What can hang from each mark:
K_823: K_24 K_536
K_524: K_587
K_536: K_552 K_823
K_954: K_24 K_587
K_587: K_524 K_954
K_47: K_24
K_552: K_536
K_24: K_47 K_524 K_823 K_954

Every row comes from one small tree of marks. The marks that hang from a mark follow it in brackets, in the order of their numbers. Every link used is in the known rows. Which tree was each row made from?
Known rows:
K_24(K_524): [ -6 -21  -8  -3 -10   3  -1 -17  -4 -17   2  -1 -16  23  16 -17 -13   5
  -3   0   7 -37]
K_536(K_552 K_823(K_24(K_954(K_587(K_524))))): [-14 -44  18  27  11   6 -26  21  -5  41   3  27  27   7  -4   0 -31   9
   9   0  -5  29]
K_24(K_47 K_524 K_954): [ -8  10 -13 -10   8   5  16 -13   8 -26  21  -4  -2 -11  28  -4  46   3
  -5   4  11   5]
K_552(K_536(K_823(K_24))): [-26 -28  10  38   9  26  53  -9  -1  21  -3  17 -22  13 -12 -21  -8  16
   2 -13 -32 -49]
K_823(K_536): [-15  -5  -5   0  -4 -18  30 -11   1  -9 -13  18 -14  19   7   6  12  -2
   1  -5  -2  -3]
K_954(K_587(K_524)): [-17 -28 -12  -3  18 -18   1   7  -4   8  -5  39   0  52  21  -7  -4   7
  -3  -7  19   1]
K_587(K_954(K_24(K_47 K_524 K_823(K_536)))): [ 28  27   0 -38 -11 -11 -15  12   1   1  13 -13 -10   2 -25 -32  25  -7
  -5  -6  14  -1]
K_524(K_587(K_954(K_24(K_823(K_536(K_552)))))): [ 32  14  10 -16 -37 -21 -26  11  -6 -13  -1 -13  10 -12 -18 -17 -38 -12
   6  -5  -7 -29]
K_823(K_24(K_524)): [ -3 -26  -6  20  -8  17   0 -17  -5  16  -8  -5 -13  12   4 -13 -17   6
   1   2 -12 -30]
K_47(K_24(K_524)): [ 28 -27  -7   7  -2   1   6  -8 -11 -21  -2  -7 -24  36  15   2 -19  -3
  -8  -1  -1 -31]
K_587(K_954(K_24(K_47))): [ 17  -3 -10 -21  -2 -37  55  -2   4 -42  24  24 -16  36  25 -34  50  -6
  -9 -17   6 -17]
K_536(K_552 K_823(K_24(K_47 K_524))): [ -3 -63  21  38   4  34 -28 -23 -10   9  -1 -10 -15 -39 -33   4 -31  10
  -1  19 -20 -19]
K_47(K_24(K_823(K_536))): [ 26  -2   6  10  11  -3  19   6  -2   3 -14  -5 -14  29  -6  25 -15  -7
  -1  -2  -9   1]
K_954(K_24(K_47 K_823(K_536)) K_587): [-15  27   1 -21   2 -18  14   4   4  -6  -1   9   3 -23 -14   3  23  -6
  -9 -10   3  25]
K_552(K_536): [-18 -10 -12  16   2   0  71 -11   3 -24  -4  17 -22  46  18 -25   9  11
  -1 -10  -8 -45]
K_536(K_552 K_823): [-11 -61  24  24  -8   1   6 -15  -6 -24   5  13  -8  12  -1  -4 -43   7
   2   3 -11 -34]
K_587(K_524 K_954(K_24(K_47 K_823))): [ 33  -6  -5 -19  35 -18   3  24   0  10  21  15  -4  35  13 -29  30  -3
  -9 -12  20 -14]
K_24(K_47 K_823(K_536)): [ -8   8   2   3  22   4  18 -10   8  -1  -6   1 -11 -13 -10  20  27   1
  -2   8   1  13]
K_954(K_24 K_587): [-18  -2  -8 -16 -20 -33  38  -3  -2 -31   7  25   1  25  26 -22   1  -4
  -9 -24   1 -15]
K_823(K_24 K_536): [-11 -10  -3  24  -2  -4  32 -10   0  23 -23  15 -11   9  -4  12   7   0
   5  -3 -20   3]
K_954(K_24(K_47 K_823(K_536)) K_587(K_524)): [-10  13  -4 -21  32 -16 -20  22  -3  29  -9  19   7 -19 -17   8  20  -5
 -12  -9  16  26]

Write each row's tree:
[ -2 -34   5  43   4   2  20 -17  -3   2 -29   5  -8 -18 -22  27   7   1
   6  18 -23  23] : K_823(K_24(K_47) K_536(K_552))
[ 19  21  -2  -9  27 -12 -14  42   0  35  -5  13  20  34   3  24   3  -6
   2  -7  16  60] : K_47(K_24(K_823(K_536) K_954(K_587(K_524))))
[ -6  53  -4 -22 -15  18 -48   0   3  14   5 -31  13 -57  -3   9  -7  -4
   4   2   4 -10] : K_24(K_524(K_587) K_823(K_536) K_954)
[-11  27  -1 -32  -9  -4 -27   3  -2   2  -2 -10   1 -35 -30  -8  10  -5
 -11  -3  11  16] : K_954(K_24(K_47 K_524 K_823(K_536)) K_587)
[ -5  25  -2 -14 -13  22 -56 -12  -5  15 -11 -28  -7 -49 -21  10 -32  -1
   0   7   1 -35] : K_24(K_524(K_587) K_823(K_536))
[-19   3 -17  -9  36 -15  16  11   8  -2  14  37  14  18  34   6  55   5
  -5  -4  24  44] : K_24(K_47 K_954(K_587(K_524)))
[  6 -22  15  18 -10   1  -6  -2  -1  -3 -18  -8   3  12 -19   9 -40   1
   9  13  -6   1] : K_24(K_823(K_536(K_552)))
[ -2  36  -6 -15 -10  25 -36  -6   4  -4  21 -32  14 -43  21  -3 -16   1
   2   2   5 -34] : K_24(K_524(K_587) K_823 K_954)
[ 44 -27  15  17 -12  13 -41   6 -15   1 -22 -33  -7  14 -34  16 -65  -6
   4  18  -6   0] : K_47(K_24(K_524 K_823(K_536(K_552))))
[ -9  26  -1 -23 -18   9 -16   8  10  -2  22  -9  22  19  14 -22 -12   8
   5   0  19  18] : K_24(K_524 K_823 K_954(K_587))
[ -1  -9   5  31 -17  -7  21   3   2  11 -16   2  18   1   0  13  -3  -3
  15   6 -23  35] : K_823(K_24(K_954) K_536(K_552))
[-10  25 -15 -17 -16   8 -19 -14   0 -19  17 -14   6 -38  34  -4   3  -2
  -1  -3   4 -34] : K_24(K_524(K_587) K_954)
[  9   8  12  -1 -23  10 -39  10   1   6  -1 -30  23  -6 -15  -2 -32   0
  12  16   4  20] : K_24(K_524 K_823(K_536(K_552)) K_954)
[ -2  -6   2  32   3  -2  28  -4   5   2 -12   2  11 -25  -5  28  32  -2
  10  13 -22  52] : K_823(K_24(K_47 K_954) K_536(K_552))
[ 27  47  -3 -14  -5  17 -42   9  -5  10   0 -37   6 -46  -3  27 -14 -13
   0   1  -3  -5] : K_47(K_24(K_524(K_587) K_823(K_536) K_954))
[-10  28  -4 -21   2  14 -10   1  13 -11  25  -9  16  -5  10  -9  22   9
  -1   7  21  34] : K_24(K_47 K_524 K_823 K_954(K_587))
[ -9  37   0  -7  22   1  28   2  17  -2   9  -1   8 -20   8  19  51  -1
   2   3   4  39] : K_24(K_47 K_823(K_536) K_954)
